Every row comes from one small tree of marks. The marks that hang from a mark follow it in brackets, in alphabetical order. Every link used is in the known rows. Which tree was each row made from?
Known rows:
fazaz{sobogal{tuses{lobetak{datireb} vogi}}}: [-0.31  1.66  0.46 -0.58 -5.07 -4.16  2.51  0.56  0.58 -2.56  0.19 -1.03
  0.32 -0.39  2.38 -4.55  5.14 -1.24 -0.37  2.63  2.67  5.60 -1.52]
fona{kofida nonufu{lobetak{tuses{sobogal}}}}: [-3.62  2.93  0.59 -4.04 -0.45  0.41  0.31  1.32  1.24 -0.92  0.43 -5.25
 -4.23 -0.87  3.00  1.72  2.90  2.44 -0.47 -1.31  1.24 -2.14  2.72]
lobetak{nonufu}: [-0.70 -3.53  2.25 -1.56  1.57 -3.72  1.89  3.58  1.03 -2.15  1.16  0.32
 -1.89  0.25  3.67  2.19  1.68  5.02 -1.99  0.05  1.93 -0.45 -0.89]
tuses{lobetak{datireb nonufu} sobogal vogi}: [-0.23  1.59  4.69 -5.39 -5.78 -1.60  2.77  7.10  1.13 -1.32 -2.15  5.10
  0.66  1.14  1.21 -3.49  3.83 -1.42  0.72 -0.27 -0.13 -2.31 -1.39]
datireb{lobetak{nonufu{fona} tuses{sobogal vogi}}}: [-1.19  4.95 -0.59 -7.97 -5.42 -1.47  5.61  4.09  1.03 -0.47 -0.17  2.72
  3.23 -1.41 -0.08 -3.18  2.72 -0.78  0.98  1.42  1.82 -6.75  0.34]
dumep{kofida{fisat fona{nonufu}}}: [ 0.60 -5.60  3.41  0.54  6.74 -4.91  0.06  2.02 -0.09 -1.32 -0.72 -2.18
 -1.29  0.81  4.13 -2.87 -0.27  1.80 -1.70 -1.93  3.10  7.03  0.88]
datireb{lobetak{tuses}}: [ 1.34 -1.36 -2.99 -3.15 -2.16 -3.88  3.24  2.90  1.01 -1.80  1.72 -1.71
  1.27 -0.40  3.90  0.13  1.59  4.99 -1.87  1.05  2.36 -2.32 -0.56]
lobetak{datireb nonufu{fona}}: [-2.18 -1.05  5.35 -3.08  1.52 -3.85  4.07  0.77  1.39 -0.56  1.73  1.79
 -1.67 -2.86  2.29  2.49  2.43  2.89  0.33  1.00  1.85  0.91 -0.98]
fona{nonufu}: [-1.24 -3.55  1.17 -3.04  2.88 -1.68  0.32  3.66  1.12 -2.52  1.04 -3.01
 -2.86  0.12  4.28  1.54  1.32  3.90 -2.52  0.50  1.89  2.78 -0.15]
nonufu{fona{kofida{fisat}} lobetak{datireb tuses{sobogal}}}: [-2.32  2.20  2.02 -2.66 -1.27 -3.88  3.56 -1.23  0.32  1.29  1.83 -2.77
 -1.57 -2.68  3.08 -0.88  3.04  0.28  2.82 -1.38  0.84  1.95  2.57]
vogi{tuses{sobogal}}: [ 0.99 -4.63  0.60 -3.94 -3.02 -4.04  0.87  5.38  1.06 -2.15  1.45 -3.15
  1.39  0.19  5.06 -0.53  1.31  3.86 -1.80 -0.12 -0.14 -1.53 -0.25]
fona{kofida nonufu{lobetak{datireb tuses}}}: [-2.98  1.57  3.64 -1.57  1.00 -0.99  2.33 -2.65  0.81 -0.66  1.34 -4.98
 -6.46 -1.67  3.35  5.59  3.25  3.67 -0.53 -0.74  1.29  0.97  1.60]
lobetak{datireb tuses{sobogal vogi}}: [ 0.34  0.76  2.54 -3.94 -5.94 -1.50  3.31  3.80  0.60 -1.18 -1.02  0.62
  0.76  0.35  3.18 -3.10  3.10  2.05  1.18  0.99  1.52 -1.09 -0.50]
fona{kofida{fisat} nonufu}: [-0.32 -3.58  0.75  1.66  3.32 -2.28  0.04  0.71  0.81 -2.18  1.05 -4.39
 -4.38 -0.40  5.16  2.13  0.51  2.99 -2.45 -1.70  2.62  5.29  1.52]
sobogal{tuses{lobetak{datireb nonufu{fona{kofida}}} vogi}}: [-1.96  3.56  4.02  0.10 -2.58 -1.16  4.04 -2.55  1.45 -1.89 -0.30  0.63
 -1.32 -1.38 -0.71  0.55  4.38 -2.58  0.28 -0.28  3.26 -2.35  0.75]
datireb{lobetak}: [ 1.70 -3.13 -3.24 -4.20 -0.86 -4.12  2.31  5.05  1.03 -2.32  2.45 -1.27
  1.30 -0.82  3.84 -0.86  1.31  4.45 -3.38  0.48  2.32  1.23 -1.06]
vogi{tuses{lobetak{datireb nonufu}}}: [ 0.78 -3.39  5.94 -2.03 -2.99 -5.05  3.51  2.31  1.13 -1.63  0.25  0.93
 -0.49  0.67  3.61  4.07  2.86  2.50 -0.58 -0.44 -1.94 -3.53 -1.75]
dumep{kofida{fona}}: [ 1.08 -5.67  1.66 -0.97  3.84 -5.02 -0.27  3.64  0.50 -1.88  0.48 -1.66
  0.81  0.20  3.18 -3.75  0.51  4.17 -2.66 -2.46  4.32  3.81 -0.19]
kofida{fisat fona}: [ 2.02 -6.92  0.42  2.04  4.64 -5.63  0.30  2.84 -0.34 -1.40  1.04 -1.72
 -0.40  0.33  4.96 -1.95  0.12  3.63 -0.52 -1.66  1.68  5.13 -0.32]
fona{nonufu{lobetak{datireb}}}: [-2.49 -1.41  3.92 -5.14  2.34 -2.71  1.99  1.70  0.49 -0.77  1.96 -2.96
 -4.62 -0.95  3.46  3.42  3.02  2.77 -1.15  0.91 -0.14  4.89 -0.37]
sobogal{tuses{lobetak vogi}}: [ 0.50 -2.02 -1.50 -1.50 -2.84 -2.32  1.45  3.25  0.60 -3.38  0.07 -1.15
  1.69  2.80  1.63 -3.68  3.60 -0.47 -1.31 -0.05  2.73 -0.61 -0.27]
lobetak{datireb nonufu{fona{kofida}} tuses{sobogal}}: [-2.95  4.30  5.04 -1.55 -2.08 -1.17  3.76 -1.23  2.21  0.06 -0.31  0.60
 -2.47 -3.35  2.06  2.12  2.91  2.29  1.76  0.01  2.91 -4.77  1.38]

Which tree is each row?
[ 0.13 -0.23 -0.08 -4.52 -5.11 -1.04  1.91  5.43  0.58 -1.78 -0.58 -0.37
  1.79  1.29  2.81 -4.26  2.42  2.06  0.14  0.04  1.99 -2.31  0.20]
lobetak{tuses{sobogal vogi}}
[-1.85  0.11  2.08 -0.69  1.01 -4.99  4.23 -3.56 -0.17  0.78  3.18 -3.46
 -2.51 -2.86  3.03  2.12  2.94  1.73  1.98 -1.65  1.43  3.71  2.04]
nonufu{fona{kofida{fisat}} lobetak{datireb tuses}}
[-2.59  5.07  5.19 -2.91 -4.84 -0.07  4.42 -0.41  1.39 -0.29 -0.94  1.37
 -1.57 -2.59  0.57 -0.01  3.35  0.23  1.90 -0.41  2.83 -4.58  1.34]
lobetak{datireb nonufu{fona{kofida}} tuses{sobogal vogi}}
[ 0.13 -2.06  2.74 -4.38 -4.37 -3.63  1.65  6.41  1.75 -1.87 -0.55  0.99
  1.59  1.54  3.17  0.01  2.33  1.06 -0.66 -1.04 -1.94 -6.31 -0.55]
vogi{tuses{lobetak{nonufu} sobogal}}
[-2.25  2.21  4.49 -6.15 -2.25 -2.70  2.99  5.22  2.31 -0.21 -0.62  3.33
  1.00 -1.58  1.25 -2.19  3.40 -0.91  1.79  0.13  0.45 -2.77 -0.61]
tuses{lobetak{datireb nonufu{fona}} sobogal}
[-0.23 -3.73 -0.90  0.50  2.58 -4.37  1.31  0.61  0.65 -1.31  3.11 -3.65
 -0.56 -2.03  3.91 -0.59  0.77  2.41 -1.07 -2.50  3.30  5.32  1.68]
nonufu{fona{kofida{fisat}}}
[-1.47 -0.17  1.78 -6.07 -2.03 -2.15  2.86  5.17  0.87 -1.68  0.63  2.55
  2.04  0.31 -0.54 -2.53  2.94 -1.66  0.30 -1.63  1.15 -1.60 -0.57]
tuses{lobetak{nonufu{fona}} vogi}
[-1.50 -1.62  1.95 -1.62  2.09 -5.21  3.22 -1.33 -0.14  0.34  4.06 -3.24
 -2.60 -3.13  3.10  1.16  2.45  1.19  0.17 -2.12  1.24  7.54  1.51]
nonufu{fona{kofida{fisat}} lobetak{datireb}}
[-0.97 -2.08  6.39 -0.65  5.10 -5.65  3.19 -2.11 -0.88  0.89 -0.57 -2.18
 -3.48  0.22  3.41 -0.28  1.81  1.24  1.29 -1.29  0.94  5.43  1.26]
dumep{kofida{fisat fona{nonufu{lobetak{datireb tuses}}}}}
[-2.86 -0.72 -0.41 -5.59  0.81 -3.90  3.13  0.67  0.12 -0.13  3.81 -3.40
  0.47 -1.23  1.79  0.26  2.94  2.95  1.15 -0.72  1.34  0.24  0.87]
nonufu{fona lobetak{tuses}}
[-0.58 -0.09 -2.07  0.14 -2.52 -4.13  1.70  0.18  0.00 -3.18  1.56 -3.26
 -0.31 -0.63  3.11 -3.63  3.63  1.23 -1.82  2.82  4.09  5.97 -0.64]
fazaz{sobogal{tuses{vogi}}}
[-1.94  0.14  3.94  0.45  1.63 -3.04  3.11 -3.60 -0.10 -0.03  1.18 -4.44
 -6.28 -0.80  4.44  4.76  2.66  2.58  0.69 -0.98  0.16  3.99  1.89]
fona{kofida{fisat} nonufu{lobetak{datireb tuses}}}
[-2.61  0.29  0.96 -1.47  1.19 -3.33  2.93  0.79  1.71 -1.91  0.58  0.49
  0.63  0.03  0.84  0.10  3.44 -0.52  0.43  0.87  2.72 -3.73  0.30]
sobogal{tuses{lobetak{nonufu{fona}}}}
[-0.97 -1.24  1.73  0.10  1.34 -3.92  1.97  1.62  1.36 -1.19  1.24  0.19
 -0.54 -0.83  1.97 -0.18  1.81 -0.71  0.05 -3.29  1.79  0.53  1.25]
tuses{lobetak{nonufu{fona{kofida{fisat}}}}}
[-2.05  1.17  1.25 -2.75 -1.25 -2.07  3.68  1.24  0.81 -2.20  0.12  1.40
  1.67  0.93 -0.78 -2.14  3.97 -2.81  0.51  0.38  2.59 -3.18  0.18]
sobogal{tuses{lobetak{nonufu{fona}} vogi}}
[-1.84  5.40 -0.99 -3.85 -3.13 -1.30  3.85  0.87  2.26 -0.59  0.44  0.06
  0.17 -3.47  1.29  0.11  2.09  1.45 -0.16  0.13  3.19 -7.29  1.80]
datireb{lobetak{nonufu{fona{kofida}} tuses{sobogal}}}
[-0.70  0.75  0.38  0.44 -2.31 -5.56  1.73  0.06  1.39 -2.27  0.69 -2.14
 -0.86 -1.17  4.05 -2.47  4.67  1.04 -0.72  3.12  2.79  5.31 -1.41]
fazaz{sobogal{tuses{lobetak{datireb}}}}
[-1.68 -2.58 -1.07 -1.97  2.91 -4.93  1.73  0.18 -0.17 -0.47  4.48 -4.38
 -1.27 -2.24  2.83 -0.12  1.79  1.15 -0.64 -3.15  1.95  6.46  2.12]
nonufu{fona{kofida{fisat}} lobetak}
[-1.90  2.35 -0.88 -4.33 -3.19 -2.23  3.16  1.00 -0.77  0.27  1.82 -2.48
  0.68 -0.97  1.07 -3.89  2.83 -1.79  1.95 -2.65  1.52  0.98  3.02]
nonufu{fona{kofida{fisat}} lobetak{tuses{sobogal vogi}}}
[-2.24 -2.69  1.50 -3.35  5.92 -2.35 -0.13  2.45 -0.03 -1.05  1.47 -4.03
 -3.70 -0.71  2.47  1.10  1.76  2.72 -0.99 -1.20  0.23  3.33  0.40]
kofida{fona{nonufu{lobetak}}}
[-1.67 -2.02  6.23 -3.71  5.12 -3.98  1.27  0.84 -0.07 -0.24  0.31 -2.23
 -3.50 -0.96  2.15 -0.24  2.15  1.81 -1.21 -1.49  1.60  6.14  0.29]
dumep{kofida{fona{nonufu{lobetak{datireb}}}}}
[-2.19 -0.04  4.95 -1.86  3.94 -2.21  2.17 -1.51 -0.22  0.14  0.27 -3.34
 -4.84 -1.26  2.81  3.05  2.71  3.49  1.41  0.15 -0.07  1.04  0.28]
kofida{fona{nonufu{lobetak{datireb tuses}}}}
[-2.53  0.15  2.49 -5.22  0.21 -4.21  4.51 -0.63  0.18  0.50  3.27 -2.12
 -0.58 -2.41  2.15  1.39  3.47  2.96  1.95  0.30  0.83  1.32  0.25]
nonufu{fona lobetak{datireb tuses}}
[-1.07  1.40  2.59 -4.06 -4.57 -1.01  3.10  4.47  0.73 -1.47 -1.45  2.26
  0.32  1.32  2.03 -1.68  2.71  1.80  0.87  0.46  1.62 -5.36 -0.01]
lobetak{nonufu tuses{sobogal vogi}}
[-1.07  1.56  2.54 -6.24 -5.48 -2.11  3.86  3.61 -0.30 -0.12  0.39 -0.28
 -0.24  0.53  2.05 -2.38  4.07  0.90  1.73  0.28  0.03 -0.20  0.04]
nonufu{lobetak{datireb tuses{sobogal vogi}}}
[-1.36 -2.05  1.91  1.18  2.93 -4.22  2.61 -0.52  0.84 -0.99  2.15 -0.88
 -2.37 -2.18  3.06  1.78  1.05  1.80 -0.49 -2.10  2.85  2.31  1.50]
lobetak{nonufu{fona{kofida{fisat}}}}
[-2.13 -1.47  2.00 -6.20  1.57 -4.66  3.44  1.69  0.27 -0.08  4.01 -2.08
 -0.77 -2.75  2.05  0.74  3.20  2.28  0.18 -0.02  0.98  4.78 -0.27]
nonufu{fona lobetak{datireb}}
[-2.32  1.35  4.03 -0.80  0.51 -3.68  4.42 -1.04  1.82 -1.24  0.10  1.77
 -0.62 -0.97  0.94  1.29  4.09 -0.36  1.28  1.93  2.15 -2.47 -0.35]
sobogal{tuses{lobetak{datireb nonufu{fona}}}}
